What can hang from each mark:
nivu: fasazev
fasazev: rosov
lila: nivu poge
poge: fasazev lila
dorir: fasazev semone
semone: dorir nivu poge
rosov: fasazev lila

Each row was made from one small tree. The marks that hang from a mark follow it in brackets, in alphabetical order. Every link used is in the known rows. Write each row's tree.
Known rows:
poge{fasazev lila{nivu}}: [-31.9 -23.5   5.4  -1.6   1.3  22.0 -21.0 -12.0  -0.5  12.8 -42.9 -27.8
  16.1  16.0 -27.7 -10.0  18.3   1.3]
dorir{fasazev}: [-25.0 -19.1  -1.3  12.0 -16.8  13.2  -5.4  23.1  28.6   6.5 -34.7 -12.3
  10.8  18.5   0.1   7.7  13.7   4.0]
nivu{fasazev{rosov}}: [-19.1   0.9   6.8  10.2 -16.7  15.7  -7.0  29.3  33.6  17.0 -34.4 -27.4
  31.2   7.6 -10.2   4.8  18.4  -8.0]
dorir{fasazev{rosov} semone}: [-18.8 -27.8 -12.3  12.7 -24.1  22.4  -3.2  31.7  10.8   4.3 -52.4 -23.4
  12.9  10.9  -7.6  27.9  20.4  -5.8]
dorir{fasazev semone{nivu}}: [-26.0 -38.5 -15.3   8.9   3.4  11.2  -3.8  29.9  28.1  15.5 -55.2 -28.4
  13.7  16.9 -14.7  34.6  21.7   5.2]
fasazev{rosov{lila}}: [ -6.8 -13.1  -2.0  25.3 -20.2  30.8  -1.8  15.3  10.1  11.8 -32.2 -26.6
  30.4   2.7  -7.2  15.0  19.2 -12.1]
semone{dorir nivu}: [-20.2 -29.4  -4.7  -4.6  14.8  16.8 -13.4  15.6  52.8  44.3 -32.9 -34.1
  17.8  19.5 -26.2  17.5  21.0   0.3]
semone{dorir{fasazev} nivu}: [-17.9 -39.9  -3.3   0.8   0.8   5.7 -21.3  20.9  57.2  38.8 -34.2 -26.6
  15.7  26.0 -27.7  24.7  20.4   1.5]
semone{dorir nivu{fasazev{rosov{lila{poge}}}}}: [ -4.2 -23.9   5.7  19.3  -3.8  11.2 -30.4  12.6  51.6  47.1 -40.7 -39.3
  42.8  11.8 -58.8  30.4  21.5  -1.5]
semone{nivu{fasazev{rosov}} poge{lila}}: [-21.5 -16.0   9.3 -18.4  -1.3   7.9 -17.9  16.6   6.9  26.9 -40.5 -41.4
  41.5  14.1 -40.5  28.5   9.9   8.0]
lila{nivu poge{fasazev}}: [-26.1 -14.9  16.9  17.2   7.6  19.8 -18.3  -6.7   0.9  16.4 -52.1 -20.9
  20.3  12.2 -46.5   3.5   2.6  18.9]
lila{poge{fasazev}}: [-28.6 -15.5  12.0  29.1  -3.7  24.7  -9.5   6.0  -4.4  12.6 -45.7 -12.9
  14.5  11.3 -25.5   0.4   4.0  12.8]
rosov{fasazev lila{poge}}: [-12.8 -15.7   6.7  35.8  -2.2  23.0   2.4  -3.2  18.2   8.3 -45.0 -13.6
  42.4   6.1 -30.0  10.3  16.6  11.2]
poge{lila}: [-25.6 -18.7  -6.5 -15.5  -9.0  32.1  -6.7   3.9  10.6   6.8 -32.6 -24.9
  11.3  11.9  -3.3  -4.1  20.1   4.7]
rosov{lila{nivu poge}}: [ -8.8 -11.7   5.1  23.1   2.6  23.7 -13.8 -12.8  15.0  11.5 -48.5 -27.5
  30.4   6.6 -44.2  13.6  10.6  17.2]
nivu{fasazev}: [-29.9   2.8   3.0  15.3  -4.4  10.7  -4.3  19.7  44.0  15.3 -35.1 -24.1
  23.7  13.3  -5.6  -7.2  19.1   0.1]
lila{nivu}: [-21.9  -7.6   2.7  -6.7   9.0  20.5  -5.4   5.1  28.7  14.3 -40.0 -28.9
  18.9  13.0 -19.1   3.5  13.0   9.1]
poge{lila{nivu{fasazev{rosov}}}}: [-18.5  -9.2   5.0 -24.9 -11.4  20.6 -23.5   2.6  25.1  14.1 -39.4 -37.7
  31.3  11.0 -33.6   3.1  21.9   2.1]

Which tree is each row?
[ -3.2 -11.6   1.7  14.5 -11.2  26.3  -9.5   5.2  15.2  14.7 -37.7 -34.2
  35.0   3.7 -26.8  18.5  17.6  -5.8] => fasazev{rosov{lila{nivu}}}
[ -9.6 -14.2  10.7  24.5   8.1  18.6  -5.3 -14.1  23.6  11.0 -51.6 -20.3
  47.8   8.0 -49.9  13.5  14.5  16.8] => rosov{fasazev lila{nivu poge}}
[-32.4 -21.2  -9.4  -3.9  13.1  10.0  -8.0   9.8   6.3  21.1 -59.7 -42.2
  28.8  15.1 -37.1  24.2  18.3  12.6] => dorir{semone{nivu{fasazev} poge{lila}}}
[-29.9 -19.4 -11.9  10.8  14.9  11.7  -1.7  26.7  36.6  23.8 -54.9 -38.8
  25.6  11.1 -19.3  21.7  25.2   0.3] => dorir{semone{nivu{fasazev}}}
[-21.9   1.2  15.1   1.2   6.2  11.0 -19.7   0.4  33.1  17.1 -51.0 -26.8
  30.7  11.1 -50.8   7.1   7.2  25.2] => lila{nivu{fasazev} poge}
[-25.4 -25.3   4.7   3.1 -21.0  32.3 -16.0   7.8 -14.3  11.6 -35.2 -25.2
  17.6   9.7 -12.8  -2.6  17.4 -11.2] => poge{fasazev{rosov} lila}
[-21.2 -24.2   9.3  -8.6 -11.2  28.0 -24.3  -3.3  -9.6  15.0 -42.1 -32.0
  22.9  11.0 -33.7   1.5  17.5  -5.3] => poge{fasazev{rosov} lila{nivu}}
[-27.4 -36.9  -4.3   4.9   5.0  21.5  -8.5  11.1 -30.7  21.1 -60.0 -41.0
  24.9  11.7 -37.4  32.7  12.8   0.5] => dorir{semone{nivu poge{fasazev{rosov} lila}}}
[-21.4 -23.5   2.7  -0.9  16.9   8.4 -11.8   8.9  28.8  44.8 -38.5 -34.7
  23.2  22.9 -39.1  24.6   7.0  10.7] => semone{dorir nivu poge}
[ -3.3 -14.8   4.7  25.5 -21.2  34.3  -7.8   8.9   0.8  11.1 -39.3 -24.3
  32.2   0.1 -26.5  23.4  11.0   2.5] => fasazev{rosov{lila{poge}}}
[-17.3 -16.3  19.7  11.0  -3.5  24.4 -21.6   0.8  -7.4  18.1 -52.0 -24.6
  27.1   7.5 -50.5  15.0   1.9  13.2] => lila{nivu poge{fasazev{rosov}}}
[-11.2  -0.8   3.7  32.2 -20.7  15.9  -9.0  19.1  32.9  16.7 -34.6 -29.4
  39.5   5.1 -14.8   6.5  22.6 -11.9] => nivu{fasazev{rosov{lila}}}
[ -5.6 -21.5   0.0  19.5  -2.8   7.5 -25.2  17.5  60.9  48.5 -34.2 -41.8
  42.3  13.9 -41.7  23.4  28.4 -14.1] => semone{dorir nivu{fasazev{rosov{lila}}}}
[ -7.7 -22.7  -5.0  28.5 -17.4  10.8  -9.6   6.4  -7.9   7.4 -63.8 -31.9
  30.8  11.5 -42.0  40.2  11.6   2.9] => dorir{fasazev{rosov{lila{nivu}}} semone{poge}}
[-34.4 -20.6  -3.4   9.7   8.4  18.8  -9.8 -12.7 -26.4  10.1 -65.4 -34.5
  15.8  16.2 -38.3   7.7  11.9  11.1] => dorir{semone{poge{fasazev lila{nivu}}}}
[-27.3 -16.8 -10.8 -10.2   8.1  23.9  -4.6  -7.8 -12.1   7.8 -62.5 -36.9
  16.3  13.8 -34.7  13.7  13.6  16.1] => dorir{semone{poge{lila{nivu}}}}
[-18.1 -22.3  12.3  -3.7  -6.6  16.6 -32.6 -17.5  -8.2  34.7 -45.7 -34.8
  23.5  21.3 -58.3   6.0   8.8   1.1] => semone{dorir poge{fasazev{rosov} lila{nivu}}}
[-15.6 -16.7  10.9  42.7   2.0  19.0 -19.1 -17.0   1.9  14.3 -51.6 -24.4
  30.3   8.6 -48.7   6.8   8.7  10.6] => rosov{lila{nivu poge{fasazev}}}
[-20.5 -14.5  11.9  27.6 -10.8  14.5 -15.6   4.0  -2.4  35.7 -41.2 -23.7
  20.4  20.0 -34.9   6.4   5.1  -6.0] => semone{dorir poge{fasazev{rosov}}}
